What can hang from each mark
z_287: z_115 z_831
z_541: z_46 z_835
z_525: z_287
z_115: z_287 z_835
z_831: z_835
z_835: z_115 z_541 z_831
z_46: z_287 z_541

Each row was made from one small tree. Brackets hold a mark, then the marks that hang from it, in the order of their numbers. Every link used is in the known rows. Write each row's tree.
Known rows
[z_835 z_831]: [  6  13  -7  -1   1 -17  30  18  -1   3  28   0   9  -1 -16  -3  -5  32
 -20  -8  -1 -21]
[z_831 [z_835 z_115 [z_541 [z_46 z_287]]]]: [ 28  29 -41  11  16 -20  -3  23   7  62 -16  17  -1  18  49  24  33   3
  15 -19   6 -16]
[z_835 [z_115 [z_287 z_831]] [z_541 z_46]]: [  8 -43 -29  27   8 -44 -35  51  -6  25 -25  51  10   0  14   1  47  15
  16  61   9 -20]
[z_525 [z_287 [z_115 z_835] z_831]]: [ -1 -22 -18   9 -41  12 -19  14 -31  -8 -14 -19  -8   2  -1 -11   6   8
  -4  49   4   8]
[z_525 [z_287 z_115 [z_831 z_835]]]: [  5  -1 -31  18 -45  25 -11  27 -23  -1 -22 -31  -3  -4   0  -6   8  -8
  -3   8  -1  19]
[z_287 z_831]: [ -1 -24  -6   4 -10  22 -24  16 -10 -21 -25  17   2   2  -5  -7   8  -5
  -5  17   3  13]
[z_46 [z_287 z_831] [z_541 [z_835 z_115]]]: [ 27 -35 -27  14  19  40 -47  56 -12  11 -37  64  -8  23  16  22  58 -44
 -17 -12 -13   0]
[z_525 [z_287 z_831]]: [  1 -28 -25  -2 -18  29 -20  11 -21   4 -18  -6   7   9  -6  -2  20 -22
 -17  18   1  13]
[z_831 z_835]: [ 10  39 -19  14  -2   3  12   2   8  14  -7 -18 -11  -3  14   0 -12   2
   9 -46   5   7]
[z_835 z_115 z_831]: [  9   0  -9  21  10 -23  42  28   5  25  28   8  11  16  16  -8  10  26
 -23  27   4 -13]
[z_46 z_287]: [  5   4 -22 -27   5  12 -16  -5 -11  15  -4  11   2  20  12  17  30  -5
  -1 -28 -15  -4]
[z_287 z_115 [z_831 z_835]]: [  3  10 -13  30 -44  18 -14  35 -14 -26 -32 -12 -11 -14   2 -13  -7  14
  14   4   2  21]
[z_525 [z_287 [z_115 [z_835 z_541]] z_831]]: [  3 -24 -25   7 -44  -7 -27  21 -28   8 -11 -14  -7  -2   3  -9   6  13
   0  55   2  -8]
[z_115 z_287 z_835]: [-14  -8 -12  10   0 -45 -13  -4 -11 -14   5   0 -23 -15  -9 -26  -8  41
  21  15   4 -11]
[z_835 z_541]: [  9  -4 -14  -2  -7 -36 -16  12   6  30   7  12   2 -10   9   3  -2  11
   6  13  -5 -31]
[z_831 [z_835 z_115 z_541]]: [ 20  27 -31  30  -1 -31   9  19  17  56   0  -3  -6   2  46  -2  -2   5
  14  -8   4 -13]
[z_541 [z_46 z_287] [z_835 z_115]]: [ 42  -3  -6   6  37  16 -13  63  -6  24 -22  45  -5  23  33  45  86 -34
  -2   8  -8   3]
[z_46 [z_541 z_835]]: [ 22 -12   1  23  16  13 -19  41   4  -1 -13  33 -13  -9 -12  14  12 -30
 -12 -19  -6 -11]
[z_541 z_46 [z_835 z_115 z_831]]: [ 43   3   6  26  33  -7  24  83   2  15   4  37   0   8  12  29  57  -4
 -18  24   4 -11]
[z_287 z_115]: [ -3   2   7  15 -33  -7   1  17 -11 -18  -2 -14  -4 -13  -4  -5  -6  18
  11  23  -5   2]
[z_46 [z_287 z_115 z_831] [z_541 z_835]]: [ 23 -26 -19  12 -11  38 -54  64 -24 -17 -38  47 -13   2  -7  21  45 -26
  -8 -15 -21  -2]
[z_835 z_541 z_831]: [ 15  11 -22  -3  -6 -53  15  31   5  34  34  12  12 -11  -6   0  -7  43
 -16   5  -6 -52]

Which tree is each row?
[  0 -20  -6  17 -44 -22 -32  30 -19 -17 -18   9 -16 -12   5 -16 -10  41
  17  63   5 -13] : [z_287 [z_115 [z_835 z_541]] z_831]
[ 16  11 -22 -10   0  29 -29  28 -25  -8 -46  25   2  16   5  33  49   4
  14 -14   4   6] : [z_541 [z_46 [z_287 z_115 [z_831 z_835]]]]
[  6 -10 -26 -14 -29  -5 -41  18 -26   1 -19  18 -10  10  17   4  22  27
  12  24 -12 -14] : [z_46 [z_287 [z_115 [z_835 z_541]] z_831]]
[  3  -4 -21  -6  -3   6 -31  -2 -23   3 -17  27 -14  16   2  15  13  15
   5 -12  -4 -22] : [z_46 [z_287 [z_115 z_835]] z_541]
[  1 -10 -37  19  -6 -23 -37  37 -10  -9 -32  24  -4 -21 -15  -9  19  19
  20 -11   4  -6] : [z_115 [z_287 [z_831 [z_835 [z_541 z_46]]]]]
[ 41 -18  -9   9  30  30 -27  76 -11  12 -37  56  -3  24  30  40  90 -37
  -4  20  -6  11] : [z_541 [z_46 [z_287 z_831]] [z_835 z_115]]
[ -8  -8 -31  24 -14  -7 -26  26 -10 -23 -24   4  -9 -22 -17 -24   5  13
  15 -20  -2  13] : [z_115 [z_287 [z_831 z_835]]]
[ 14  -6 -21 -19  12 -25 -35   7 -14  21 -19  39  -9  17  19  17  22  30
  12  28  11 -33] : [z_115 [z_835 [z_541 [z_46 [z_287 z_831]]]]]
[ 23 -22  -1  38  21   9 -11  47   7  13 -12  38 -12   2   9  11  22 -35
 -13   3  -1  -6] : [z_46 [z_541 [z_835 z_115]]]
[  3   4 -17   5 -32 -14  15  11 -24  10  19 -34  -5   1  -4  -7  -2  29
 -11  31   2 -13] : [z_525 [z_287 [z_115 [z_835 z_831]]]]
[  8  -3 -40   7 -15  37 -45  23 -23  -7 -45  30  -6  11  -2  15  22  -4
   3 -41  -6  -1] : [z_46 [z_287 z_115 [z_831 z_835]] z_541]
[ 12  -9 -13 -16   1  27 -34  28 -29 -16 -43  35   8  18  -4  33  55   3
   9  10   2   2] : [z_541 [z_46 [z_287 z_115 z_831]]]
[ 34   3   3  34  11 -15  31  73  10  19  26  12  -6  -3  18   1  28  -4
 -23  17 -12  -7] : [z_541 [z_835 z_115 z_831]]
[ 13 -11 -45  17 -19  10 -13  24  -9  40 -17  -8   4  11  24  -3  19 -17
  -9  11   4   5] : [z_525 [z_287 [z_831 [z_835 z_115 z_541]]]]
[  4  20 -30  39   1 -19  13  16   7  22  -6 -12 -12  -4  26 -17   3   8
  17 -21   3  11] : [z_831 [z_835 [z_115 z_287]]]
[  7   2 -24   3 -36 -33   8  17 -21  25  23 -27  -3  -3   0  -4  -3  35
  -8  38  -1 -29] : [z_525 [z_287 [z_115 [z_835 z_541 z_831]]]]
[ 11  14 -15  -4   0 -60  13   8   1  29  33   7 -10  -2   7  -8 -19  62
  -5  24   6 -51] : [z_115 [z_835 z_541 z_831]]
[ 24  15 -29 -18  -1 -43  -1  44 -14  32  14  31  17   4  -7  30  34  48
  -7   6  -6 -56] : [z_835 [z_541 [z_46 [z_287 z_115]]] z_831]
[ 24  -2 -21  14  20 -53  21  48   5  54  19  39  21  14  20  17  31  37
 -13  45  11 -48] : [z_835 z_115 [z_541 z_46] z_831]
[  1 -28 -28  30  -5 -64 -14  31   6  40   9  20   2  -9  23 -17  18  18
  15  44  -7 -25] : [z_835 [z_115 z_287] z_541]
[-15 -26 -17  15  -8 -27 -33   9 -20 -30 -15  14 -22 -12 -14 -33  -1  38
  17  29   7  -1] : [z_115 [z_287 z_831] z_835]
[ 17  -3 -23  20   1 -59  27  40  10  55  36  19  14   7  25  -4   8  37
 -17  41  -2 -44] : [z_835 z_115 z_541 z_831]
[ -1 -26 -19  10 -44  23 -20  25 -29  -9 -18 -18   5  -1  -9  -5  16 -10
  -8  36  -3  15] : [z_525 [z_287 z_115 z_831]]
[  9  -9 -38  18 -17  28  -5  17 -13  24 -21 -15   2  15  20  -5  20 -25
 -13   6   7  21] : [z_525 [z_287 [z_831 [z_835 z_115]]]]
